Every row comes from one small tree of marks. The marks that hang from a mark follow it in brackets, in alphabetical order. Every link used is in the known rows. Which tree was each row made from?
Known rows:
kufefep(mirid(vuko(davubam fedon mefon))): [5.549, -1.208, -4.102, -2.671, -2.326, 0.176, -0.891, -3.801, 2.404, 1.785, 1.171, -0.540, -0.838, 1.418, 3.481, -0.821, 1.599, -1.856, -2.528, 0.053, 1.173, 0.711]
vuko(davubam famipi): [8.027, -0.976, -0.848, 0.071, 0.928, -1.592, -2.292, -0.416, 1.821, 1.576, 2.241, 0.284, -1.277, 2.526, 0.757, -2.580, -3.143, 3.878, -1.982, 0.963, 1.192, 0.476]
mefon(vuko): [5.602, 0.357, -0.955, -0.493, 0.766, -0.861, -1.436, 2.054, 1.900, 3.878, -0.258, -0.838, -3.721, 1.604, 0.535, 0.382, -4.921, 3.055, -1.197, 2.658, -0.489, 0.911]
mirid(kufefep vuko(fedon lurip mefon sisiril)): [3.062, 1.136, -2.249, -3.768, -3.336, -0.259, 1.198, -3.602, 2.033, -0.539, -2.917, -2.510, 1.241, 1.752, 1.131, 2.457, 1.641, -2.260, -2.313, 2.702, 0.409, -0.800]
mirid(kufefep vuko(davubam kizuso sisiril)): [1.536, 0.854, -0.575, -2.816, -2.354, -2.247, -1.496, -1.334, 0.970, 1.086, 1.336, -1.225, 0.587, 4.008, -1.303, -1.601, -0.623, 3.974, -1.429, -0.082, 1.062, -2.500]
kufefep(mirid(vuko)): [4.676, -0.123, -2.332, -2.094, -1.681, -0.513, -0.964, -0.337, 1.995, 4.871, 0.167, -0.583, -3.550, 2.471, 1.877, 0.378, -1.171, 1.363, -1.419, 0.935, 1.770, 0.379]
mefon(vuko(fedon nena sisiril)): [3.353, 1.227, 0.594, -3.403, -1.102, -3.047, -0.531, -0.824, 0.783, 0.688, -2.524, -1.756, -1.305, 1.846, 1.571, -0.252, -1.451, 1.076, -0.525, 3.324, 0.641, -1.302]
mirid(kufefep): [5.975, 0.395, -2.328, -1.387, -0.307, -0.371, -0.477, 0.917, 3.738, 3.602, -0.088, 0.132, 0.309, 2.198, 0.521, 0.464, -4.102, 3.272, -1.454, 3.303, -1.029, 0.131]
mefon(vuko(famipi kizuso lurip mirid nena)): [3.422, -5.335, 1.409, -2.775, -0.130, -3.016, -1.581, -1.263, -1.409, 1.557, -5.416, -3.044, -5.827, 6.435, 0.006, -1.827, 2.639, 2.121, -1.330, 1.844, 0.681, -0.065]
nena(vuko(kizuso mirid(kufefep))): [2.195, -3.265, -2.969, -3.223, 0.833, -1.733, 0.157, 2.155, 2.219, 4.287, -1.286, -0.715, -0.243, 2.419, 1.930, -0.518, 0.086, 3.817, -0.629, 2.212, 0.541, -1.345]
vuko(kizuso sisiril): [2.523, 1.571, -0.023, -1.372, 3.116, -2.792, -0.664, 0.996, 0.601, 1.190, -1.674, 1.863, -2.812, 3.076, -2.341, 0.599, -3.575, 2.310, -1.639, 1.904, 3.088, -0.758]
mirid(vuko(davubam mefon)): [7.594, 0.228, -2.297, -0.617, -0.942, 0.826, -0.821, -1.167, 1.771, 2.165, 0.710, -2.113, -1.390, 1.399, 0.128, -0.187, -0.351, 1.002, -1.670, 0.931, -0.092, 1.677]
mirid(kufefep vuko(davubam fedon mefon)): [6.034, -0.335, -3.331, -2.296, -3.565, 0.361, -0.112, -3.310, 3.292, 0.635, 1.548, -2.209, 2.875, 0.792, 2.189, -0.369, 0.505, 0.560, -2.490, 1.809, -1.490, -0.027]
nena(vuko(famipi sisiril)): [4.353, -0.141, 0.135, -1.254, 1.698, -2.215, 0.130, 2.342, 1.702, 3.295, 0.014, -1.031, -2.005, -0.128, 1.642, -0.244, -2.892, 4.088, 0.057, 1.652, 3.349, -1.818]
lidom(kufefep(mirid)): [4.881, -0.911, -2.512, -1.196, -0.803, -1.536, -1.843, -0.401, 3.084, 5.152, 0.284, 2.121, -2.389, 4.225, 2.766, 0.296, -4.330, -0.708, -0.590, 1.630, 0.055, 0.532]
mefon(vuko(sisiril)): [3.918, 1.946, -0.233, -1.116, 0.887, -1.973, -1.262, 1.965, 1.475, 3.046, -0.362, -0.720, -3.137, 2.095, -0.011, 0.563, -4.560, 2.478, -0.103, 2.343, 1.053, -0.218]
lurip(vuko): [5.695, -0.743, -2.707, -1.116, 1.142, -1.430, -0.015, 3.358, 2.614, 2.773, 0.906, -0.543, -1.966, 0.855, 1.318, 0.492, -3.948, 2.923, -0.721, 2.994, 1.401, 2.643]
nena(vuko(fedon)): [4.215, -0.571, -2.796, -2.091, 0.983, -1.214, 0.141, 1.556, 2.585, 1.549, -0.089, 0.161, 0.170, -1.680, 3.216, 0.388, -2.670, 1.494, -1.738, 3.130, 2.076, -0.888]
mirid(vuko(davubam)): [6.232, 0.582, -1.746, -1.410, -1.709, -0.651, -2.053, -0.600, 1.708, 1.563, 2.075, -1.382, -0.950, 1.957, 0.848, -1.340, -1.570, 2.889, -1.579, 0.990, 0.563, 0.386]
kufefep(mirid(vuko(mefon))): [5.978, -0.509, -2.767, -1.405, -1.060, 1.009, 0.351, -0.986, 2.197, 5.498, -1.099, -1.178, -4.027, 1.622, 1.214, 1.624, -0.142, -0.510, -1.463, 0.767, 1.044, 1.800]
nena(vuko): [5.139, -0.284, -2.428, -1.009, 1.385, -0.570, -0.158, 3.208, 2.615, 3.686, -0.378, -0.568, -2.062, -0.506, 1.964, 0.541, -3.392, 3.104, -0.833, 2.753, 1.430, -0.137]
mirid(vuko(famipi lurip mefon)): [6.913, -1.821, -0.418, -0.360, -1.148, 0.629, 0.327, -1.550, 0.695, 1.928, -2.779, -3.322, -4.167, 1.734, -0.283, 1.602, 0.635, 0.106, -2.628, 1.298, 1.054, 1.912]
nena(vuko(sisiril)): [3.427, 1.304, -1.571, -1.921, 1.396, -1.651, 0.168, 2.949, 2.049, 2.774, -0.664, -0.184, -1.466, -0.060, 1.306, 0.672, -3.162, 2.653, 0.157, 2.408, 2.972, -1.480]

Write each row's tree:
[6.962, 0.573, -0.994, -1.225, 1.486, -1.795, -0.752, -2.876, 1.830, -0.873, 1.023, 0.269, 0.669, 0.859, 1.345, -1.398, -1.057, -0.185, -2.181, 1.050, 2.306, -0.281] => vuko(davubam famipi fedon mefon sisiril)
[2.958, -1.837, 1.637, -4.536, 1.597, -5.050, -0.154, -2.957, -0.645, -0.382, -3.830, 0.183, -0.657, 3.886, 1.047, -2.053, 2.739, 1.468, -1.194, 2.610, 3.390, -2.105] => vuko(famipi fedon kizuso mirid nena sisiril)
[0.625, -0.132, 1.449, -3.674, -1.737, -2.559, -0.311, -1.941, -1.633, -0.552, -6.030, -2.640, -4.318, 4.935, -2.088, 0.600, 2.377, 0.917, -1.614, 1.548, 2.590, -1.403] => mirid(vuko(kizuso lurip nena sisiril))
[2.248, 0.786, -0.856, -2.833, -3.313, -2.392, -1.310, -1.272, 1.902, 4.702, 0.498, 0.153, -1.982, 4.232, 2.306, 0.631, -2.293, -0.687, 0.573, 0.469, 1.327, -1.336] => lidom(kufefep(mirid(vuko(sisiril))))
[3.817, -1.523, -2.364, -2.812, 1.217, -1.814, -0.718, 0.203, 2.230, 3.207, -1.353, 0.911, -0.139, 4.254, 0.039, -0.556, -0.710, 2.911, -1.292, 2.923, 0.074, -0.307] => vuko(kizuso mirid(kufefep))
[4.814, -2.309, 0.061, -1.226, -3.631, -2.157, -1.393, -1.607, 1.869, 5.933, 1.469, -0.838, -2.908, 3.638, 2.859, -0.558, -2.465, 1.265, -0.446, -0.102, 0.619, -0.179] => lidom(kufefep(mirid(vuko(famipi))))
[2.778, -1.488, -4.105, -5.049, -0.166, -2.404, -1.673, -1.987, 1.498, -2.429, -0.633, -0.279, 1.166, 2.854, 5.038, -1.763, 3.003, -1.817, -0.991, 2.245, 3.444, -2.192] => nena(vuko(davubam fedon lurip mirid sisiril))
[3.957, -0.705, -1.968, -1.820, -0.692, -1.287, -1.510, -0.823, 1.448, -0.602, -1.975, -0.973, -2.739, 1.968, 1.998, 0.780, -2.194, -1.057, -2.987, 3.197, 0.404, 0.396] => mefon(vuko(fedon lurip))
[5.242, -2.120, -1.397, -3.815, -2.558, -1.291, -0.737, -0.108, 2.421, 4.896, -2.496, -3.475, -0.594, 4.496, 2.425, -1.136, 0.595, 3.453, 0.655, 3.946, -2.943, -0.333] => mefon(vuko(mirid(kufefep) nena))
[5.175, -3.760, -0.103, -2.500, -2.954, -2.277, -2.757, -3.690, 0.143, -1.811, -1.660, -3.336, -2.196, 3.968, 2.745, -3.216, 1.040, 1.021, -2.679, 1.613, -0.065, -0.689] => mefon(vuko(davubam famipi fedon lurip nena))
[3.920, -0.895, -1.636, -1.876, -3.605, -1.433, -1.526, -0.924, 2.381, 5.455, 0.924, -0.246, -2.463, 3.613, 2.839, 0.418, -2.668, -0.169, -0.245, 0.671, -0.044, -0.001] => lidom(kufefep(mirid(vuko)))
[6.175, 0.052, -0.706, -2.811, -2.374, -0.411, 1.277, -2.585, 1.098, 1.347, -3.713, -3.147, -0.541, 0.249, 1.216, 1.329, 1.735, -0.516, -2.031, 3.289, -0.133, 0.877] => mirid(vuko(fedon mefon nena))
[4.935, -1.921, -0.993, -2.197, -4.367, -0.377, 0.129, -2.607, 1.913, 5.907, -2.900, -2.656, -3.116, 4.204, 2.509, 0.944, 0.707, -1.858, 0.178, 1.340, -1.564, 0.975] => lidom(kufefep(mirid(vuko(mefon nena))))
[1.338, -0.998, 1.127, -2.258, -0.156, -3.199, -0.617, -1.000, -0.370, 3.787, -0.575, -0.060, -4.950, 3.673, -0.414, -0.770, -0.113, 2.926, -1.365, -1.363, 4.373, -1.539] => kufefep(mirid(vuko(famipi kizuso sisiril)))
[6.350, -2.998, 0.324, -1.773, -0.602, -2.397, 0.227, 1.773, 1.220, 3.197, -1.254, -3.087, -2.417, 1.661, 1.370, -1.176, -1.479, 4.540, -0.352, 2.635, 1.284, 1.954] => lurip(vuko(famipi nena))
[3.103, -3.268, -0.911, -2.855, -4.793, -2.506, -1.599, -4.544, 1.223, 1.476, -0.254, -0.843, -2.079, 4.050, 4.558, -0.209, 0.039, -2.649, -2.474, 0.540, 1.230, -0.707] => lidom(kufefep(mirid(vuko(famipi fedon lurip))))
[2.190, -3.176, -0.524, -3.737, 0.705, -4.122, 0.430, 1.227, 1.431, 3.051, 0.394, -1.216, -0.284, 3.849, 0.928, -1.500, 0.176, 4.596, 0.282, 1.288, 2.373, -0.216] => lurip(vuko(famipi kizuso mirid(kufefep) sisiril))
[4.992, -2.740, -1.386, -3.294, 0.475, -0.839, 0.868, -1.208, 1.579, 3.782, -5.164, -1.601, -0.704, 4.771, -0.284, 0.157, 2.514, 1.456, -0.807, 3.256, -1.524, 0.667] => vuko(kizuso mefon mirid(kufefep) nena)
[-0.948, -0.313, -0.322, -3.613, -2.617, -4.149, -1.017, -2.942, 0.612, 1.669, -0.080, 1.481, -1.225, 3.962, 2.141, 0.249, -1.024, -1.701, -1.498, 0.116, 2.589, -2.619] => lidom(kufefep(mirid(vuko(fedon kizuso sisiril))))
[5.165, 0.108, -2.169, -3.577, -1.007, -1.184, -0.761, -4.421, 0.757, -3.511, -4.106, -1.296, -0.111, 3.852, 1.271, -0.495, 2.876, -3.403, -2.224, 2.600, 1.354, -0.296] => vuko(davubam fedon lurip mefon nena sisiril)
[5.125, -1.091, -2.319, -1.076, -2.906, 0.102, -0.207, -1.368, 2.537, 5.976, -0.274, -0.937, -2.958, 3.115, 2.258, 1.636, -1.567, -2.005, -0.369, 0.806, -0.883, 1.374] => lidom(kufefep(mirid(vuko(mefon))))
[2.535, -3.225, -2.839, -3.641, -1.120, -2.790, -2.402, -1.875, 1.598, 0.515, 1.579, -0.280, 1.525, 4.341, 2.672, -2.991, 0.268, 2.322, -2.103, 1.449, -1.104, -1.380] => mefon(vuko(davubam fedon kizuso mirid(kufefep)))
[4.030, -0.122, -2.630, -1.853, 1.436, 0.227, 0.805, 1.108, 1.745, 1.083, -4.001, -1.832, -3.140, 0.800, 0.708, 2.407, -0.298, -1.203, -0.658, 2.406, 2.441, -0.173] => nena(vuko(lurip mefon sisiril))
[6.613, -2.240, -0.352, -1.913, -0.538, -1.953, 0.081, -0.281, 1.334, 1.442, -0.510, -3.474, -1.322, 2.425, 0.914, -1.981, 0.734, 2.610, 0.501, 0.673, 1.698, 1.779] => lurip(vuko(davubam famipi mefon nena sisiril))
[5.768, -2.183, 0.201, -3.701, -5.812, -2.092, -0.998, -4.208, 1.783, 0.456, 0.941, -3.827, 2.741, 2.289, 3.338, -3.335, 2.071, 3.931, -2.086, 1.533, -1.091, -2.000] => mirid(kufefep vuko(davubam famipi fedon nena))
[7.360, -3.922, 0.171, -2.619, -1.349, -2.444, -2.707, -1.479, 0.678, 2.999, -0.243, -3.278, -2.332, 4.826, 2.721, -4.164, 1.557, 4.007, 0.174, 1.580, -0.631, 0.118] => mefon(vuko(davubam famipi mirid nena))
[5.006, -0.115, -2.917, -2.830, 2.502, -0.569, 1.234, 1.572, 2.282, 3.841, -2.241, -1.158, -1.531, 0.349, 2.330, 1.106, 0.868, 0.001, 1.020, 2.710, 2.366, -0.021] => nena(vuko(mefon mirid sisiril))
[5.222, 1.588, -1.972, -2.368, -2.874, 0.106, -0.186, -1.914, 2.631, 2.205, 1.190, -2.512, 1.335, 2.208, 0.203, -0.106, -0.006, 1.813, -0.562, 0.661, -0.567, -0.563] => mirid(kufefep vuko(davubam mefon sisiril))
[5.499, 0.692, -0.902, -2.671, 0.244, -0.519, 0.409, -1.690, 0.751, 0.210, -6.634, -1.902, -3.474, 3.954, -1.047, 1.851, 1.286, -1.897, -0.953, 3.425, 1.246, 0.921] => vuko(lurip mefon nena sisiril)
[2.565, -2.627, -2.435, -1.656, -0.406, 0.342, -0.023, -2.085, 0.028, 2.669, -4.189, -1.120, -6.580, 4.271, -0.750, 1.803, 2.001, -2.020, -3.009, -0.222, 2.043, 1.266] => kufefep(mirid(vuko(kizuso lurip mefon)))
[4.902, 1.056, -1.977, -1.174, 2.205, -0.185, 1.314, 2.561, 2.325, 3.338, -1.980, -0.971, -1.943, -0.935, 0.737, 1.858, -1.995, 1.034, 0.178, 2.406, 2.210, -0.023] => nena(vuko(mefon sisiril))
[0.734, -0.957, -1.869, -4.314, 2.617, -3.788, 0.191, 0.741, 0.539, 0.340, -1.578, 1.053, -0.009, 0.990, 2.767, -0.328, 1.167, 0.761, -0.779, 2.388, 4.208, -2.730] => nena(vuko(fedon kizuso mirid sisiril))
[6.919, -2.735, 0.998, -0.869, -1.608, -2.038, -2.497, -0.532, 0.732, 2.366, 0.035, -3.261, -3.143, 3.536, 1.411, -3.446, -1.291, 4.843, -0.712, 0.889, -0.995, -0.158] => mefon(vuko(davubam famipi nena))
